In the rows, 128 means zero.
Known rows, with every step that occurs
sunik zopi meli: [147 129 149 132  93 134 127 136 149 141 127 104 162 126 136 143  94 138
 115 132 180 107 129 136 172 109 137 124 134 141  88 103 154 145 116]
ropab kovo nise gubek: [ 96 132 153 114 155 100 126 132 129 164 120 124 176 144 151 145 123 126
 113 143 129 105  94  98  98 117 106 139 124 116 125 123 140 130  93]
sunik zopi gubek nise zogu: [145 125 136 119  67 125 107 121 131 117 116 141 132 147 138 123 121 150
  95 119 162 155  30 116 198 149 158 138 126 131  50 132  96 123  95]
zopi meli ropab kovo nise zogu: [ 92 133 172 139 182 119  76 143 165 156 119 113 164 146 165 149 102 124
  97 155  72 120  83 112 134 122 113 110 155  91  61  94 169 190  56]
meli ropab kovo nise: [ 99 104 158 133 188 119  92 137 118 171 123 117 164 138 154 138 116 145
 105 141  97 113 110 112  86 111 107 108 150 108 127 106 143 147  71]
meli ropab kovo nise tupebem: [ 97 118 151 120 171 105  85 125 117 177 128 112 168 148 145 134 116 141
 119 141 113 107 102 122 103 100  88 108 123 101 103 103 164 153  69]
gubek nise: [132  98 126 115 105 128 114 132 116 103 139 124 123 141 134 123 139 124
 109 120 154 148  80 132 121 130 126 146 125 120 104 143 119 113 107]
ropab kovo: [122 126 148 138 154 130 116 124 122 126 121 117 160 127 122 132 126 139
 120 130 112 116 109 114  99 116 117 121 151 145 129 120 121 135 107]
sunik zopi gubek nise tupebem: [148 105 128 111  59 108 108 112 104 130 124 122 149 138 133 114 116 157
  97 104 208 126  62 136 194 123 128 136  93 142  71 133 125 111  96]
gubek nise tupebem zopi: [164 116 128  98  62 118 111 117 111 118 146 122 145 163 105 104 154 113
 123 134 185 141  60 148 119 125 114 159  98 144  77 115 136 124 125]
sunik nise tupebem zopi gubek: [169 136 122 108  64 100 114  92  79 117 118 113 166 127 111  77 131 146
 106 100 131 127 100 143 191 153 147 166 114 168  71 122 141  96 155]
zopi gubek: [132 128 125 139 137 115 122 116 111 123 115 143 126 124 142 110 120 146
 103 111 101 136 120 117 177 146 123 127 124 147 115 131 128 113 117]
nise tupebem zopi: [155 144 130 110  88 120 128 110 124 143 138 128 153 148 104 109 138 111
 143 144 157 124 110 141 123 122 116 137 102 151 100 104 146 133 152]
kovo nise tupebem zopi: [149 128 130  98  91 105 118 114 113 191 139 130 151 159 121 114 144 103
 129 151 160 130 119 127 114 111 114 141  91 119 120 105 152 131 130]
ropab kovo nise gubek zopi nibamub: [134 138 161 110 118  92 116 137 159 192 126 125 181 139 134 162 100 156
 126 158 163 118  67 109  96 102 107 187 117  99 167  96 144 115  80]
ropab kovo nise sunik: [ 96 109 150 116 162 105 113 142 132 198 109  94 168 147 140 130 149 124
 102 151 113 112 106 122 102 106  99 129 130  99 139 116 142 139  95]
zopi sunik nise: [152 136 132 111  87 111 120 123  84 127 117 120 159 117 112 115 105 168
 113 106 104 114 110 143 191 148 163 150 138 135 108 129 126 100 137]
zogu nise: [113 122 132 131 118 140 127 123 185 159 133 146 114 150 144 139 122 119
 141 136 149 123 132 123 134 126 122 137 119 130 134 118 138 149 138]
meli zopi nibamub: [116 154 136 118  89 101  95 132 107 151 135 130 104 116 139 160 111 155
 142 132 125 107 132  96 165 114 125 166 131  92 144  84 136 100 118]
gubek zopi sunik nise: [187 131 141 111  78 112 124 128 101 141 108 140 167 118 101 106  83 175
 118 119 133 128  91 164 169 152 157 163 127 148 128 115 116 104 137]
sunik zopi meli ropab: [134 133 160 137 123 134 103 150 162 137 130 101 170 133 150 155  75 150
 106 147 162  99 121 146 173 112 121 103 144 140  74  99 178 166  98]
meli zopi gubek nise kovo: [ 97 128 113 107 101 104  97 115  75 147 105 161  96  99 171 131 105 157
  90 116 128 145  73 108 175 159 149 183 124 102  82 117  87  94  84]
nise tupebem: [124 137 122 117 111 116 124 117 127 136 134 126 131 133 120 124 133 123
 140 137 151 117 121 141 135 117 108 127  99 123 111 131 149 132 127]
ropab kovo nise tupebem zopi meli: [143 121 162 121 118 109 104 119 125 174 126 104 195 144 132 120 118 110
 105 154 139 110 109 126 114  97  98 139 123 140  84  88 181 154 100]
tupebem zopi: [156 134 137 121 100 130 128 123 128 133 130 129 148 140 107 114 134 117
 127 144 139 136 113 121 114 133 133 141 133 158 116 104 130 131 153]
kovo nise sunik zopi: [119 122 141  98 104 112 123 147 144 221 117  99 161 147 140 133 140 131
 108 156 188 108 118 137 153 100 125 125 110  95 138 112 149 132 118]
nise sunik: [110 133 129 118 135 119 135 143 150 149 117 101 142 147 129 120 151 123
 119 149 132 119 114 149 143 125 116 132 119 113 135 129 145 135 131]
ropab kovo nise tupebem: [110 121 141 118 144 107 109 114 111 181 124 119 160 142 137 131 140 126
 120 134 132 113 118 116 104  98  96 126 108 109 122 118 141 141  89]
gubek nise tupebem: [130 108 120 106  91 114 108 124 114 112 144 121 129 149 125 116 142 120
 122 118 169 139  73 147 135 121 107 148  97 115  94 140 137 121 105]
gubek zopi meli ropab: [152 118 156 137 150 133 102 153 176 127 120 120 162 132 141 133  69 143
 116 153 142 133 115 166 137 131  93 127 135 137 102  99 175 167  93]
nise kovo ropab: [101 137 117 115 138 129 124 129 132 158 127 166 105 100 161 153 131 154
 142 101 101 148  94 150 102 114 162 137 147 107  86 116  98 113 109]
tupebem nise sunik: [139 139 133 113 114 112 131 151 121 154 114  97 154 174 117 107 169 111
 103 137 120 160 109 131 147 116 125 138 132 135  78 150 150 132 122]
ropab kovo nise gubek zopi sunik: [140 145 169 104 125  94 124 141 136 197  97 162 201 142 117 140  85 160
 107 166 150 105  57 120 116 125 107 159 112 130 140 106 134 126  82]
tupebem nise zogu: [154 159 131 122  97 122 117 134 127 127 123 137 131 174 120 119 166 106
 123 135  91 185  84 104 152 134 155 144 140 126  45 140 115 151 115]
ropab kovo nise: [112 110 147 125 155 115 108 127 113 178 122 121 157 129 140 130 130 129
 109 132 117 117 118 105  92 108 118 127 141 113 139 114 130 134  91]
kovo nise: [123 114 129 113 136 115 120 135 114 176 128 126 128 129 144 130 131 120
 116 128 137 134 135 113 119 120 126 136 118  97 148 127 134 123 112]

Rows
[ 84 128 174 121 193 101  97 156 161 157 117  98 196 145 173 158  88 133
  88 151 111  90  91 124 123 117  87 125 135 105  80 112 193 163  62]	zopi meli ropab kovo nise gubek
[153 135 146 113  91 112  90 128 124 112 135  79 194 140 126 107  97 132
 114 127 127 108 107 176 171 140 126 149 129 150  38  99 195 151 136]	sunik nise tupebem zopi meli ropab
[111 137 131 133 117 103 104 120  77 134  98 161 111 114 151 125  96 153
 106 123 100 118 132  93 189 148 118 141 123 130 101 101 121 102 115]	meli zopi gubek
[171 133 138 124  94 122 114 132 155 151 138 126 132 127 112 142 110 157
 144 137 158 143 104 138 133 117 129 175 121 115 170 105 128 111 121]	gubek zopi nibamub
[165 144 139 114  82 113 115 124 139 151 155 117 138 142 109 135 144 138
 140 140 141 134 100 118 142 114 139 165 133 137 144  90 139 108 147]	tupebem zopi nibamub
[122 147 129 106 104 109 134 131 117 101 126 102 158 126 134 124 117 136
 123 114 140 109 101 148 151 152 152 169 127 129  98 148 138 106 145]	sunik nise gubek
[109 109 181 136 156 119  87 147 139 183 121  93 202 127 162 155  79 156
  94 141 147  90 114 118 137  91 114 101 158 119  82  87 174 166  68]	sunik zopi meli ropab kovo nise
[112 132 151 141 161 130 103 150 152 110 128 100 149 135 155 145  89 135
 108 131 105 114 128 146 154 130 107 112 139 121  82 113 183 158  99]	zopi meli ropab
[147 146 138 114 112 117 144 142 165 132 112 144 158 137 119 134 102 133
 133 154 170 127  84 144 109 144 113 160 105 137 128 126 133 132 126]	nise gubek zopi
[154 138 157 100  94  91 109 110  98 202 118 152 191 155 106 116 128 145
 118 158 129 100  76 114 129 103 109 133 112 139 109  84 145 131 105]	ropab kovo nise tupebem zopi sunik
[105 124 157 142 183 130  95 132 128 123 121 119 163 132 138 141 112 155
 118 140  89 109 100 125  99 118 105  99 161 142 109 117 140 157  89]	meli ropab kovo
[111 124 146 113  91 129 128 139 210 206 114 118 144 173 141 141 125 131
 134 158 207  94 111 138 158 109 128 129 107 127 127 107 150 156 140]	zogu nise sunik zopi
[ 98 122 137 116 131 130 126 140 206 179 122 125 130 174 150 135 140 112
 129 158 152 110 120 140 146 124 109 134 105 119 137 121 158 160 136]	zogu nise sunik
[136 132 119 107  82 112 119 113  94 124 128  96 149 119 122 111 126 136
 132 108 135 116 125 160 161 130 140 148 113 122  94 137 139 115 143]	sunik nise tupebem
[ 80 106 174 127 200 110  88 161 155 185 112  72 192 145 164 139 110 132
  80 159  98 100 104 145 132 104  79 114 144  97  91 101 197 174  62]	zopi meli ropab kovo nise sunik
[175 136 141 121  94 118 126 135 135 157 110 163 153 133 105 122  84 167
 125 150 145 130  91 147 147 136 125 139 116 145 144 111 120 127 116]	gubek zopi sunik
[104 119 163 109 142 108  99 167 168 210 121  77 185 154 165 147  98 140
  87 161 165  99 115 156 178 105 104 112 123  90  92  98 198 163  85]	kovo nise sunik zopi meli ropab
[124 148 116 113 118 121 126 136 102 158 127 159 123 133 151 137 155 138
 127 100  93 188  90 136 112 108 174 144 161 126  39 129 100 106  97]	tupebem nise kovo ropab
[101 105 111 111 125 118 107 126 108 123 121 173  99 107 175 134 129 168
  95  79 108 170  34 149 141 140 160 153 140 117  54 132  83  84  76]	zopi gubek nise kovo ropab
[125 132 139 122 105 111 130 133 138 164 104 109 162 137 135 115 120 159
  95 136 162 112  96 135 203 129 129 120 117 142 104 122 131 124 123]	nise sunik zopi gubek
[110 133 150 123 154 118 100 122 145 169 116 133 143 144 142 139 139 118
 122 149  84 136  83  94 104 123 130 128 142  92 109 109 116 155  94]	ropab kovo nise zogu
[143 142 153 120 119 121 101 130 154 127 139 104 175 154 130 126 105 120
 120 156 137 108 109 157 153 125  95 118 115 149  53  90 197 166 117]	nise tupebem zopi meli ropab
[ 97 124 169 129 125 128 105 158 233 194 118  93 171 177 170 157  89 135
 110 168 182  82 108 155 188 109 103 116 119 122  82  94 202 192 112]	zogu nise sunik zopi meli ropab
[159 168 124  93  60 111 127 112 100 168 120 141 164 103 107 115 117 164
 117 127 117 124  79 149 161 163 204 189 146 148 104 105 100 104 149]	tupebem zopi sunik nise kovo
[131  99 149 109  84 129 114 158 153 144 123  69 168 150 140 135 120 132
  87 148 209 113  69 169 178 111 122 145 118 124  65 124 164 145  97]	gubek nise sunik zopi meli
[138 167 136 100  89  93 133 134 103 116 112 123 176 128 122 129 102 162
 112 119 117  91  78 145 195 159 157 168 126 135  93 136 139  94 133]	zopi sunik nise gubek
[161 119 147 137 119 134 127 140 167 129 112 120 159 128 128 131  86 129
 117 148 158 141 126 156 135 125 111 143 121 140 110 112 151 148 115]	gubek zopi meli
[104 145 138 116 124 120 143 128 210 150 127 145 133 173 154 155 120 111
 141 145 170 100 104 113 136 140 113 150 101 129 123 127 152 146 135]	zogu nise gubek
[131 154 137 104  73  96  99 131  48 144 102 138 140 106 126 126  83 174
 115 115 105  91 123 127 209 143 156 159 143 122  94  97 120  94 133]	meli zopi sunik nise
[ 94 113 165 124 173 110  81 134 134 172 126  92 182 146 158 142  96 129
  98 139 116 101 116 134 128  99  82 109 128 107  75 103 197 169  60]	zopi meli ropab kovo nise tupebem
[174 148 138 112  89 111 143 149 138 136 115 134 179 166 110 122 125 119
 120 145 163 170  82 129 122 136 124 172 116 156  75 142 137 126 116]	tupebem nise gubek zopi
[112 110 162 114 129 106 115 143 131 218 106  91 189 137 134 138 138 146
 103 159 173  95  97 120 116  84 121 118 132 109 132 103 139 144  98]	ropab kovo nise sunik zopi
[142 123 151 108 111 104 107 109 102 181 127 124 181 150 120 116 140 115
 126 154 145 113 100 116  93  98 105 135 117 135 110  94 147 139 112]	ropab kovo nise tupebem zopi
[141 124 147 121 116  96 106  98  94 175 110 133 183 143 128  98 139 135
  96 134 127 126  93  96 138 120 106 135 113 149  97 100 144 120 102]	ropab kovo nise tupebem zopi gubek
[155 152 139 109  89 104 127 141 181 146 138 128 150 137 122 157 102 152
 148 150 174 124  77 139 136 125 121 189 100 118 154 114 150 112 120]	nise gubek zopi nibamub
[117 119 111 104 113 129 116 126 133 142 136 133 112 111 146 130 136 131
 109 115 149 155  67 144 105 137 156 179 128 102 112 143  96 121  98]	gubek nise kovo
[160 134 148 131 102 132 128 129 148 118 131 113 160 135 124 127 112 111
 110 148 141 124 126 135 143 133 125 141 131 158  82  99 167 146 139]	tupebem zopi meli
[117 139 167 132 139 127 115 153 252 157 118 141 172 174 165 155  53 126
 123 170 176 106  91 149 146 142  87 146 103 136  96 102 193 185 104]	zogu nise gubek zopi meli ropab
[103 111 134 103 142 108 123 149 137 198 119 102 138 145 138 119 149 115
 103 148 135 127 124 135 134 113 111 135 107  84 149 128 155 132 112]	kovo nise sunik
[ 91 140 119 121 123 136 130 115 201 193 128 155 107 125 160 148 125 122
 144 143 147 132 118 126 119 134 155 163 118 108 143 122 114 155 131]	zogu nise kovo
[188 164 149 102  70  94 143 150 123 149 108 158 189 176  99 124 101 148
 109 158 151 151  62 129 164 141 131 167 112 159  74 135 135 123 109]	tupebem nise gubek zopi sunik
[137 111 174 155 164 135  95 144 168 129 110 114 195 134 137 135  67 152
 110 152 124 121  95 155 103 121  84 118 156 151  90  96 167 178  73]	gubek zopi meli ropab kovo
[134 121 152 108 124 106  92 137 137 178 140 102 171 165 143 124 106 113
 104 155 141 115 117 145 145 116  90 124 107 120  74  89 207 165 100]	kovo nise tupebem zopi meli ropab
[180 157 141 108  65 119 110 128 134 142 101 149 153 129 102 109  92 166
 130 135 111 144  60 158 177 164 169 169 135 127  92 112 100 125 133]	gubek zopi sunik nise zogu
